Known rows, with every way that one mark hangs from another:
K690[K44 K591[K571] K934[K803[K587]]]: [ 23 -21   1  -6  13  21  -2 -17  -7  13   4  28 -17  11  -4 -29  -8  10
  19 -10 -12 -16 -21   5 -18 -16 -22 -20]
K587[K5 K803]: [ -9   7   8   8  15   5  -8  10 -16   0   5 -27  -9  -3   8   8  16 -12
  13 -11  10   0  11   6  10  -2  -5   5]
K5[K587[K803[K371[K600] K558]]]: [ -8   3 -10 -12   2  -6  -6  24  19   5  -4 -16  30   4  -1   4   6 -19
   8   9  11   4  10   6   9   4   4   9]
K184[K558 K600[K371]]: [-11  16 -15  -7   8  -4   8  12  -7   6  -3 -13 -21   7  -4   3  11  24
   2  -9  19  -5  -2  -5  20   6   8  -3]
K803[K558[K5] K587]: [  3   5   1   4 -11 -19   9  11  10  -7  10   7 -18  14   3  -7   3  -8
  -9 -15  -8  -4   9 -10   6  -2  -5   8]
K558[K803[K587]]: [  1   3  -1   8  10 -14  -7   7 -10   2 -12   6  -7  -7  18   8  -2   5
  -1   2   2   2  -1   2   4   3  -8  -2]
K184[K600]: [ -9   8  -2  -4   9  -5  11  14 -13   4   4  -8 -18  -2   8   1   5  18
   1   2   5  -4  -1  -8   5  -2  -1  -4]
K371[K600 K803]: [-12  -2 -16  -4  -1   1  10  17 -10  10  -5 -12  -6 -19  -1  15  13   7
  13   4  -8   4 -10   1  18   8   1  -4]
K803[K558]: [-11  15 -14  -1   7  -8  -3  14  -1   6  10  -9 -15  -5   5  10   2  11
   3  -2   5 -10   7   2  10  -2 -15   5]
K587[K5 K803[K371 K558 K934]]: [  0  13  23  -2  -1  -2 -13  -4   8  -3  12 -20  27   0 -18   4   0 -23
 -10  -5  19  12   8  -1 -11   0  16  11]
K587[K5 K803[K558]]: [-12  10   5   2  12   1 -11  16  -2   1   7 -31  -7  -6   1   8  12 -23
   9 -10   6  -1  13   4  11  -3 -14   8]
K690[K44 K591 K934[K803[K558[K5]]]]: [ 13 -20  -7   1   0  26   3 -27   9  14  32  15 -27   2 -11 -23 -12 -23
  18 -18 -40 -14  -1   1   1 -16 -26  -2]
K591[K690[K44]]: [ -7 -15 -14   4  23  16  14 -15 -14  -6   0  -7 -10  -5  11  -6  -6  15
   8  -6   0 -10   1 -11  13 -15 -26  -1]
K600[K371[K803[K558 K587 K934]]]: [  3  12  -4  -4 -10 -17   3   7  11  -3   6  -2   7   4 -16  17   2  -7
 -16  -6  12   8  -8   0   7   3  21   1]
K690[K44 K591[K571] K934]: [ 12 -10  -5  -8  23   6   0 -15  -6  19  16  16 -37  11  -2 -21 -11  15
  26  -1 -23 -18  -5   6 -17 -17 -24 -18]
K934[K803[K371[K600] K558 K587]]: [  2   0  -1 -13 -18   7   3  10  13   6  -6   4  34  -7 -14  -3  -1   5
 -13 -11  14   2 -15   5   1  -1  -5   2]
K5[K587[K803[K371]]]: [ -3   8  -5   1  13  -2 -16  15  -6  -5  -3  -9  23  17  11   7   7  -8
  12   7  30   2  11   7   2   6  14   8]
K803[K371[K600] K558[K5] K934]: [  2   2   8  -6 -25 -15  16  -4  24   5  15   8  11   2 -18  -6  -3  -4
 -16  -6 -17   8   6  -9  -9   2  17   9]
K587[K5 K803[K371]]: [ -5  11  19   2   9   5 -11   3 -12  -1   4 -24  15   4  -3   6   8 -14
   4 -12  22   6   9   9  -1  -1   6   7]
K934[K803[K371 K558[K5]]]: [ -4   5   1   4 -15  11   1  -3   6   1   9   6   7   2  -4  -1   3  -6
  -3 -16   2  -5   2   2   0   3   0  10]
K934[K803[K371]]: [ -4   7  -3   3   0  19  -9  -2 -15   4   1   3  19  -5   2   8   3  20
   1  -9  26  -4  -8  11  -1   2   2   3]
K558[K5[K587] K803[K371[K600]]]: [ -8  -4  -9  -1  -6 -12   8   7  11   3 -18   6   9  -2  14   2   5 -13
   3  13 -24   7  15   7   4  10   9   4]
K558[K5 K803[K371 K934]]: [  5   3  15  12  -8 -13  -1 -18   1   1   3  17   5   0   4   3  -6  -7
 -11   3 -12  12   7  -4 -15  10  21   5]
K934[K803[K371 K587]]: [  6   4   5   0  -5  11  -7   0 -10  -3  -4  11  27   4  -1   1   1  16
  -9 -13  32   0 -13   6  -6   1   6   2]
K803[K371 K558 K934]: [  0  18   4  -6  -5 -11  -6  -5   9   1  15   3  19   2 -15   7  -9  11
 -16   1  17   4   1  -3 -13   1  15   7]
K44[K803[K371 K587[K5] K934]]: [ 12   3  28   1 -10  -4 -11 -11  -7 -20 -14  -1  22   0  -9   0  -9   6
 -24  15  18  17  -8   2 -19   3  24  -6]
K591[K571 K690[K44 K934]]: [  5 -24  -6   7  22  13  15 -22  -5   5  -6   7 -21   0   8 -13   0  21
  17   0 -21 -18 -13 -10 -10 -16 -35 -12]
K690[K44[K803] K591 K934]: [ 16 -21  -4   2  17  18 -12 -22 -14   8  13   6 -31  -4   0 -12 -24   0
  23  19 -27  -6  -8  10  -2 -14 -21 -17]
K591[K690]: [ -4  -4 -11  10  11   9  15   0 -18  -4  -1  -7  -4  -8   9  11   4  23
   9   5   1 -10   4  -9  13  -5 -18   2]

Rows:
[  4   2  24  -8 -10 -13   4  -9   9   0 -16   1  32 -15 -13   0  -5  -4
 -24   3  -7  22  -3   3 -14   3  18  -3] -> K558[K803[K371[K600] K587[K5] K934]]
[  7 -13  -2  13  12   6  15  -6  -9   8  -7   8 -15  -2   5   4  10  27
  18  11 -21 -19 -11 -10 -10  -6 -27 -10] -> K591[K571 K690[K934]]
[  4   1   8 -11 -26 -19  18   9  24   0   5   6  11  12 -13 -12  -3  -9
 -17 -15 -11   4   5  -7   0  -2   3   7] -> K803[K371[K600] K558[K5] K587]
[ -7   5 -12   0 -10   8  -4   6  13  -8  -3   7  15   8   5  -1   8  -9
  -1  -3   5  -6  10   5   3   7   7  11] -> K934[K803[K371 K558[K5[K587]]]]
[-12  11 -13  -3  13  -6   1   9  -6  12 -17 -11 -20  -7   6   9   6  11
   2   1   5   0  -2  -1  20  12   1  -6] -> K184[K558[K803] K600[K371]]
[-13  15   7 -19  -6  -9  18  22   9  -7  -7 -29  -5   0 -19   8   9 -19
 -17 -10   2   6  -3   2  17  -4   6  -6] -> K184[K600[K371[K803[K558 K587[K5]]]]]
[ -1   3  -5 -10 -20 -18  12   4  31  -4   4   9  20   8 -10  -5   2  -8
 -12   8 -15   8  15  -6  -6   6  25  10] -> K803[K371[K600] K558[K5[K587]] K934]
[ -5  -4  -2  -4 -23  12  12   2  14   9   4   3  12  -8 -10  -4   6  -7
  -3 -15 -12  -1  -1   3   5   2  -3   7] -> K934[K803[K371[K600] K558[K5]]]
[ -9  -3 -15  -8 -18   8   8  11  21   0  -7   4  20  -1  -1  -3  11 -10
   0  -2  -9  -2   7   6   8   6   4   9] -> K934[K803[K371[K600] K558[K5[K587]]]]
[  5 -32  -8  11  18  35  10 -26  -9   6 -11  12 -10  -9   8 -13   6  20
  21  -5 -14 -20 -25  -6  -8 -13 -37 -13] -> K591[K571 K690[K44 K934[K803]]]
[ -6   0  -8  10  -9  12   2   5   1   2   9   3 -17  -5   7   1  12  -6
   6 -16  -9 -10   4  -1  12   2 -12   8] -> K934[K803[K558[K5]]]
[  0   1   6   4 -13  -3  -6   1   3  -8  -2  -1  -8   4   3   1  -8  -8
  -4  11  -7   2   5   2  -1   5   0   1] -> K44[K803[K371 K558[K5]]]
[ -9   0 -15  12   9 -13  -1   8  -2  -4 -12   6 -20   0  32   8  11 -11
  11  11 -21  -2  20   3  11  10   0   4] -> K558[K5[K587] K803]
[  4 -13  -7  -8  24  13 -10  -2 -23   4 -10   6 -40   5  15 -18 -16  19
  26  20  -6 -12  -4  11  -8  -8 -21 -25] -> K690[K44[K803] K591[K571]]
[  7  11  27   0  -2 -13  -8 -15   0  -7 -11   4  27  -6  -6   3  -8  -4
 -25   1   8  18   0   3 -19   4  19   0] -> K558[K803[K371 K587[K5] K934]]
[  5 -20   4  -2   4  17  -2 -30   3 -16  -8  -2  21  -8  -8  -8 -28   2
 -12  21   5   7 -11 -13  -8  -7  -7  -5] -> K591[K690[K44[K803[K371 K558 K934]]]]
[  5 -13 -10  -5  20  17 -11  -9 -23   0   3  -1 -30  -2  10 -12 -24   6
  20  15  -5  -4   1  10   6 -11 -17 -15] -> K690[K44[K803] K591]
[ -6  14 -12  -6  -5 -13   3  19   6  -1   0 -12  -3   5  -8  19   5  -8
  -7 -12  11   1  -4   8  19   0   3   0] -> K600[K371[K803[K558 K587]]]
[ -2  -4  -8  14   8  -6  -3  17  -3  -7   3  -6 -14  18  24   0  20 -22
  21  -1  -1  -3  20  -3  13   7   9  11] -> K558[K5[K587[K803]]]
[  2   9   9   5   3 -10 -11 -14  -5   5  -2  10  18 -10   2  13 -10   7
 -11  10   8  11  -1   3 -15   8  17   1] -> K558[K803[K371 K934]]
[  9  -3  15   2 -19 -11  -4   4   8 -16  -6   7   2  13   0  -7 -11 -12
 -15   7  -1   5   0  -3  -4   4   3   0] -> K44[K803[K371 K558[K5] K587]]
[ 13 -16   0  -7  19   9 -10 -13 -17   1  -5  15 -31   4   7 -21 -19  19
  16  25  -6  -4  -7   3 -19  -6  -3 -24] -> K690[K44[K803[K934]] K591[K571]]
[ -7 -16 -11  -1  26  12  15  -8 -15  -2 -15   1 -20   2  16 -13   0  28
  15  -2   0 -16  -4 -10  -2 -12 -30 -10] -> K591[K571 K690[K44]]
[ 11  -2   5   4  -7 -11 -13   4   3 -12  -6   6   0  -4   1   3  -9   6
 -14  21   8   7 -11  -7  -5   4   6  -4] -> K44[K803[K558 K587 K934]]
[  0   5  16  11   9   1  -9  -2 -12  -2  10 -18   0  -4   0   6  13 -12
   4  -6  11   8   7  -2  -2   1  13   6] -> K587[K5 K803[K934]]
[ -2  -5  10  -2 -14  -6   8  11  17   9  12 -10   9   8  -8  -6   5 -32
   4 -12 -10   6   9  -3   6   1   2  12] -> K587[K803[K371[K600] K558[K5]]]
[ -2  -2  -8  15   3 -16  -2  -3   3  -6  -7  15 -11  -2  23   6   7 -10
   2  16 -21   5  16  -4  -1  13  18   5] -> K558[K5[K587] K803[K934]]
[ 10   0  11   2  -4  -4 -12   4 -13 -12 -15   4  12   6   5   2 -10  14
 -10  15  23   7 -11   5  -7   3   8  -7] -> K44[K803[K371 K587]]
[ -8  16 -12  -2  -4  -8   2   5   7   5  10 -11  -3  -5 -13  26   5  -4
  -6  -2   5   4  -2   6  11   4  17   2] -> K600[K371[K803[K558 K934]]]
[ -9   3  -8 -11 -12  15   1   8   8  14  -1  -3  25 -17 -11   6   1   8
  -2  -7   8  -2  -9  10   5   0  -8   4] -> K934[K803[K371[K600] K558]]
[  4   6   7   0  -8  -3 -17  -5   3  -6  -2   2  14  -6  -8   9 -15   8
 -14  24  13   8  -7   1 -13   7  13  -2] -> K44[K803[K371 K558 K934]]
[  3   5  12   0  -5  -6   1  -1  -9 -14  -3  -8   8  -7 -12   7  10  -3
 -12  -1   7  15  -9  -8  -2   8  24  -3] -> K371[K803[K587[K5] K934]]
[  6   1   8   1 -20   4   1   0  10  -7   4  13  17  12  -6 -10   0 -10
 -15 -21   7  -1  -3  -4  -3   1   3   8] -> K934[K803[K371 K558[K5] K587]]
[  1   6   1   8 -10 -15   7  -4  11  -2  20   7 -18   4  -2  -1   3  -4
  -7  -7 -14  -1  11 -13  -2   2   9  10] -> K803[K558[K5] K934]
